Known rows, with every way that one mark hangs from another
bovu(bena(nufe temari(bugi))): [-1.87 -0.37  0.74  1.49 -0.44 -3.14  0.14 -0.11 -1.43  0.43  1.96  1.17
  0.43 -4.40 -0.06  3.06  0.08  3.18 -2.36 -3.32 -3.92 -0.34 -2.62 -1.28]
penib(bugi(bena(bovu))): [-0.83 -0.42  0.40  1.52 -0.78 -2.39 -2.38  0.18  3.03 -0.41  0.35  0.43
  0.74  0.16  1.44 -0.51  1.61  1.02 -0.43 -1.46  1.20 -1.68 -4.83  0.90]
bena(bovu): [-0.41 -0.17  1.06 -1.15 -0.97 -1.23 -0.80  0.86  0.72  0.94  1.15  0.05
  0.39 -2.00 -0.32  1.24  1.14  0.34 -0.47 -1.04  0.41  0.18 -0.73 -0.35]
bovu(bena(temari)): [-1.49 -0.34  1.21 -1.01  0.41 -1.51  0.21 -0.93 -0.18  1.33  1.93  0.59
  0.79 -2.21  0.89  2.32  0.37  0.71 -1.43 -0.70 -1.41 -0.83 -0.99 -0.75]
bena(temari(bugi)): [-0.63 -0.44  0.61  2.17  0.48  0.33  0.19 -1.36 -1.03 -1.01  1.00  1.26
 -0.29 -1.69 -0.72 -0.11 -1.97  1.91 -0.39 -1.72 -3.50 -0.13 -1.45 -1.89]
feve(bena(temari)): [-2.75  0.26  1.51  1.71 -0.54 -1.77 -0.78 -0.18  0.29  2.05  3.31  0.46
  1.25 -1.45 -0.20 -0.34  0.29 -0.43 -1.33  0.42 -0.84 -0.31 -0.59 -1.19]
penib(bugi(temari) niro): [-0.70 -0.88 -0.38  2.89  1.53 -1.27 -0.59 -2.04 -0.42 -2.30 -1.01  2.53
 -1.14  0.93  3.71 -0.74 -0.60 -1.42  1.26 -2.28 -0.75 -4.15 -5.51 -1.34]
feve(bena rolif): [-2.72  0.00  1.47  2.15 -2.24 -4.15 -0.50  2.87 -0.18  0.24  3.00 -0.20
  1.73 -0.12  0.13  0.42  1.48 -0.71 -0.01  0.84  1.70 -0.71 -0.65 -1.66]
temari(bena(bovu nufe) bugi): [ 0.46 -0.36  1.01  0.55 -3.54 -2.89 -0.52  0.71 -1.56 -0.35  2.45  0.29
 -0.21 -5.07 -0.90  3.25 -1.68  4.91 -2.90 -3.72 -3.54  1.05 -3.64 -2.13]
bena(nufe temari): [-2.64  0.51  0.57  1.95  0.42 -1.02 -0.38 -0.65 -1.61  0.38  2.50  1.48
  0.48 -3.07 -0.64  1.67  0.08 -0.18 -2.60 -2.69 -2.19 -0.51 -0.60 -1.07]
niro(bena(bovu nufe) bugi(temari) zover): [-2.46  1.19  3.39  2.53 -1.57 -5.32 -2.16  1.14  0.02 -1.41  6.65  1.51
  3.05 -1.59 -1.62 -0.49  1.54  0.10 -2.26  2.58 -1.17 -3.86 -5.60  2.53]
nufe(bena(bovu temari(bugi))): [-2.07 -0.34  2.13  0.09 -0.40 -2.42  1.06  0.84  1.35 -0.44  1.62  1.45
 -1.07 -4.22  0.20  0.91 -0.32  2.40  0.08 -2.32 -2.68 -0.44 -4.28 -0.38]
temari(bugi(bena(bovu nufe))): [-1.30  0.06 -0.21  2.76 -2.23 -3.45 -1.98  1.69  1.06  0.10  1.66  0.61
  0.88 -3.08 -0.24  0.92  0.99  3.84 -1.46 -2.60 -2.24  0.59 -3.71  0.45]
temari(bugi(bena(bovu))): [-0.37 -0.32 -0.02  1.64 -1.73 -2.16 -1.75  1.11  1.78 -0.14  1.01  0.32
  0.77 -1.54  0.16  0.01  0.25  3.61 -0.15 -1.00 -1.62  0.64 -3.23  0.32]
penib(bugi(bena) niro(zover)): [-0.48 -0.29 -0.14  3.10  1.12 -2.83 -0.72 -1.05  2.50 -3.38 -1.47  0.55
  1.00  2.35  2.02 -1.11 -0.79 -0.15 -0.22  0.15  0.14 -5.09 -5.88  0.73]
penib(bugi niro): [ 0.28 -0.63 -0.41  2.21  1.44 -0.80 -0.07 -1.34  1.01 -2.65 -3.13  1.15
 -1.78  1.02  2.15 -0.17 -1.53 -0.51  0.72 -2.50  0.23 -3.44 -4.64 -0.86]
bena(temari): [-1.45  0.11  0.90  0.68  0.91  0.59 -0.08 -1.43 -0.61  0.20  1.71  1.06
  0.40 -1.27 -0.15  0.36 -0.78 -0.55 -0.95 -0.72 -1.53 -0.55 -0.11 -1.22]
niro(bena(bovu nufe temari) bugi penib zover): [-2.62  3.19  4.11  2.81 -1.54 -5.59 -1.85  0.33  0.00 -2.90  6.44  2.41
  3.25 -2.44 -4.18 -0.08 -0.84  0.90 -5.35  2.63 -1.73 -5.20 -6.37  1.98]
niro(bena(nufe) bugi penib zover): [-1.03  3.29  2.31  3.30 -1.52 -4.89 -1.07  0.95 -0.07 -3.86  3.85  1.50
  2.55  0.51 -3.78 -1.50 -1.11  0.96 -4.01  4.26 -0.68 -4.84 -5.54  3.44]
feve(bena(bovu nufe temari(bugi)) rolif): [-4.67 -0.16  2.73  4.24 -3.18 -6.34 -1.32  3.20 -1.25  0.40  5.68  1.27
  1.87 -5.20 -1.27  2.64  1.46  1.50 -2.28 -3.37 -1.69 -0.54 -3.08 -3.53]
temari(bena): [ 0.84  0.03  0.58 -1.15 -1.67 -0.16  0.18 -0.90 -0.82  0.09  1.50 -0.33
 -0.03 -0.94  0.51  1.55 -2.26  1.61 -1.69  0.00 -0.93  0.27 -1.00 -1.18]
niro(bugi(bena(bovu nufe) temari) penib zover): [-3.39  2.11  1.45  3.38 -1.91 -6.36 -3.05 -0.16 -0.83 -3.24  6.59  2.98
  3.93 -0.66 -1.30 -0.92  1.90  1.22 -3.38  3.01 -1.06 -5.40 -6.57  2.57]
bugi(bena(bovu temari)): [-2.80  0.40  1.11  0.60 -0.64 -1.71 -2.26 -0.22  1.92  1.58  3.56  1.03
  1.94 -2.23  0.79  0.82  1.07  0.60 -1.85 -0.64 -0.60 -0.42 -2.11  0.04]
niro(zover): [ 0.34 -0.14  0.87 -0.01  0.18 -1.22  0.89  0.06 -0.30 -1.54  0.77 -0.73
  1.76  0.83 -1.30 -0.57  0.04 -0.32 -0.59  1.87 -0.51 -1.93 -0.20  0.25]

Rows
[-0.95 -0.78  1.09  1.34 -1.79 -3.05 -1.52 -1.14 -1.44 -0.42  3.25  1.71
  0.30 -2.59  1.91  1.45  0.57  0.98 -1.98 -3.49 -1.50 -2.27 -5.49 -1.76]  penib(bugi(temari(bena(bovu nufe))))
[-1.61 -0.09  1.17 -0.25 -2.55 -2.95 -1.25 -0.31 -2.58  1.18  5.32  1.49
  1.10 -4.18  1.48  2.75  0.64  0.96 -2.45 -2.20 -2.17 -0.48 -2.80 -1.72]  bugi(temari(bena(bovu nufe)))
[-3.81  0.78  0.88  1.74 -1.07 -3.15 -2.52  0.46  1.08  1.73  4.33  1.37
  2.10 -3.94  0.38  1.93  1.91  0.84 -3.32 -2.29 -1.24 -0.39 -2.61  0.24]  bugi(bena(bovu nufe temari))
[-0.76  2.85  2.77  1.51 -0.23 -2.63  0.08 -0.37 -0.18 -1.88  3.95  1.51
  3.23  0.24 -2.38 -1.44 -2.12 -0.75 -3.72  3.90 -2.07 -4.33 -3.44  0.86]  niro(bena(temari) penib zover)
[-2.58  0.09  1.01  0.18  0.06 -2.87  0.01 -0.22 -1.15  1.58  2.62  0.94
  1.03 -3.91  0.49  3.48  1.26  0.93 -2.91 -2.47 -2.06 -0.80 -1.42 -0.63]  bovu(bena(nufe temari))
[-0.98 -0.60  1.70  0.98 -0.54 -0.89 -0.65 -0.47 -0.25 -0.09  2.08  1.26
  0.08 -3.75 -1.03  1.11 -0.80  2.21 -0.81 -2.71 -3.13  0.06 -2.21 -2.20]  bena(bovu temari(bugi))
[-3.24  0.90  0.69  3.93  0.87 -3.40 -1.33 -1.44  0.64 -3.58  2.51  1.84
  1.43 -0.26 -0.12  0.23 -1.33  0.44 -2.16  0.93 -1.59 -4.76 -4.83  1.23]  penib(niro(bugi(bena(nufe temari)) zover))
[-3.62  0.42  0.16  2.04 -1.68 -4.15 -3.06  0.94  0.04  1.92  5.15  1.97
  2.48 -2.83  2.17  0.88  3.54  0.24 -1.78 -1.41 -0.94 -0.74 -3.37  0.79]  bugi(bena(bovu nufe) temari)
[-2.20 -0.17  1.37  2.25 -1.10 -2.45 -0.91  0.30 -1.26  0.13  3.00  1.66
  0.23 -5.63 -1.54  2.40  0.04  2.53 -2.52 -4.69 -3.81  0.15 -2.74 -2.05]  bena(bovu nufe temari(bugi))
[-2.15  1.36  2.37  3.64 -0.68 -4.22 -1.43  0.39 -0.57 -2.18  5.48  1.60
  2.61  0.23 -1.43 -1.67  0.61 -0.19 -1.82  3.56 -1.54 -4.03 -5.01  2.88]  niro(bena(nufe) bugi(temari) zover)
[-0.26  2.48  1.60  2.98 -0.92 -1.66 -0.64 -0.32 -0.27 -1.44  2.44  2.43
  0.88 -1.03 -1.54 -1.35 -3.14  1.68 -2.66  1.17 -3.20 -2.00 -4.54 -0.07]  niro(bena(temari(bugi)) penib)
[-3.31  2.60  1.36  4.21 -0.49 -4.57 -1.95 -1.23 -0.43 -4.09  5.01  2.53
  3.32  0.17 -2.67 -1.11 -0.54  1.43 -4.41  3.04 -1.61 -5.16 -5.08  2.32]  niro(bugi(bena(nufe temari)) penib zover)
[-1.26  0.46  0.85  2.31 -0.19 -2.54 -1.46 -0.44  1.77 -3.14  2.47 -0.08
  2.35  2.39 -1.35 -1.94  0.17  1.36 -0.68  4.25  0.33 -3.08 -3.03  3.12]  niro(bugi(bena) zover)
[-1.55  2.59  2.64  1.81 -2.00 -3.78 -2.87  0.14  0.29 -1.36  5.49  3.20
  1.64 -0.50 -0.73 -1.66 -0.07  0.41 -1.77  3.47 -0.15 -3.63 -6.50  2.29]  niro(bena(bovu) bugi(temari) penib)
[-2.82  0.71  0.65  2.24 -1.70 -3.58 -3.16  0.87  1.86 -0.66  3.23  1.01
  1.07 -1.63 -0.67  0.56  1.70  2.17 -1.87 -0.06  0.64 -1.00 -4.00  2.66]  niro(bugi(bena(bovu nufe)))
[-0.25  2.21  3.50  1.83 -1.48 -3.93 -0.44  0.56  0.05 -2.15  4.32  1.70
  2.96 -2.06 -3.21 -0.74 -2.11  1.69 -3.59  2.14 -3.48 -3.71 -5.36 -0.14]  niro(bena(bovu temari(bugi)) penib zover)
[ 0.58  2.79  2.03  1.04 -1.02 -3.13  0.15  1.00  0.27 -1.92  2.40  0.60
  2.94  1.27 -2.24 -1.76 -1.35 -0.35 -2.85  4.59 -0.60 -3.76 -3.27  1.88]  niro(bena penib zover)
[ 0.40  0.16  2.36  1.66  0.22 -3.57 -0.43  0.45  2.74 -2.48 -0.48  0.49
  0.72  0.40  0.65 -0.36 -1.12 -0.74 -0.82 -0.11  0.13 -5.07 -6.87  0.37]  penib(bugi niro(bena(bovu) zover))
[-2.68  1.40  3.31  2.77  0.00 -4.33 -1.22  0.00  1.01 -2.45  3.84  1.79
  1.40 -2.47 -1.46  1.11 -1.53 -0.04 -3.01  0.60 -1.61 -4.76 -6.02  0.98]  penib(niro(bena(bovu nufe temari) bugi zover))
[-1.25  2.11  2.75  2.99 -1.75 -6.42 -1.63  1.08 -0.48 -2.14  4.71  2.46
  3.29 -1.18 -1.05 -0.97  1.26 -0.52 -3.84  0.68 -1.28 -5.90 -8.01  1.18]  niro(bena(bovu nufe) penib(bugi(temari)) zover)
[-2.04 -0.38  1.01  2.10 -0.04 -1.96 -2.36 -1.06  2.48 -0.14  1.64  1.30
  0.99 -0.87  1.29 -0.33  0.95  0.58 -1.23 -2.15  0.03 -2.19 -4.82 -0.05]  penib(bugi(bena(bovu temari)))
[-3.55  0.77  1.54  3.08  0.28 -4.35 -1.88 -0.74  1.17 -2.79  3.36  1.84
  1.71 -1.74 -0.34  1.12 -0.51  0.71 -2.53  0.17 -1.29 -4.56 -5.46  0.97]  penib(niro(bugi(bena(bovu nufe temari)) zover))
[-1.19  1.15  1.31  1.65  1.04 -0.71 -0.28 -0.67  1.08  0.01  0.82  1.60
 -0.16 -0.93  1.35  0.39 -2.74 -1.19 -1.09  0.01 -1.48 -2.15 -3.16 -0.44]  penib(niro(bena(temari)))
[-1.31  1.06  1.78  2.55 -0.44 -1.62 -2.02 -0.25  0.48 -0.79  3.96  1.88
  0.67  1.13  0.42 -2.27 -0.32 -0.19  0.17  3.36 -0.30 -2.08 -4.27  2.50]  niro(bena bugi(temari))
[-1.43  2.26 -0.10  2.56 -1.04 -2.48 -2.53 -0.74  1.17 -2.88  2.13  2.09
  1.11  1.82 -0.85 -1.87 -0.61  1.90 -1.66  3.20  0.72 -2.92 -4.48  2.94]  niro(bugi(bena) penib)
[-1.25  1.05  1.07  2.50 -0.92 -4.91 -1.92 -0.76  0.27 -3.05  3.39  2.16
  3.48  1.19  0.50 -1.96  1.54 -0.07 -1.98  1.71 -0.42 -5.81 -6.81  0.75]  niro(penib(bugi(bena(bovu) temari)) zover)
[-2.88  0.17  2.44 -1.31  0.08 -2.27  0.81  0.59  1.80  0.68  2.35  1.25
 -0.49 -3.78  0.72  1.27  0.78  0.23 -0.51 -1.47 -0.68 -0.80 -3.05  0.25]  nufe(bena(bovu temari))
[-1.65 -0.01  2.46  1.00 -2.02 -4.15 -1.22 -1.00 -2.15 -2.53  6.38  1.20
  2.23 -1.96 -1.06  1.05  0.11  1.58 -2.51  1.32 -1.85 -3.51 -4.49  0.22]  niro(bugi(temari(bena(bovu nufe))) zover)
[-1.60 -0.06  0.00  2.37  1.03 -1.05 -1.04 -1.88 -0.62 -2.60  1.02  2.56
 -0.96  0.61  2.03 -0.50 -1.24 -0.54  1.24  0.56 -0.65 -3.33 -4.09  0.26]  penib(niro(bugi(temari)))
[-1.67  0.57  2.84  3.27  0.47 -4.39 -0.78 -0.05  1.46 -2.10  1.62  1.57
  1.19 -2.20  0.14  0.96 -1.02 -0.86 -2.98 -2.25 -1.64 -5.51 -7.41 -0.53]  penib(bugi niro(bena(bovu nufe temari) zover))
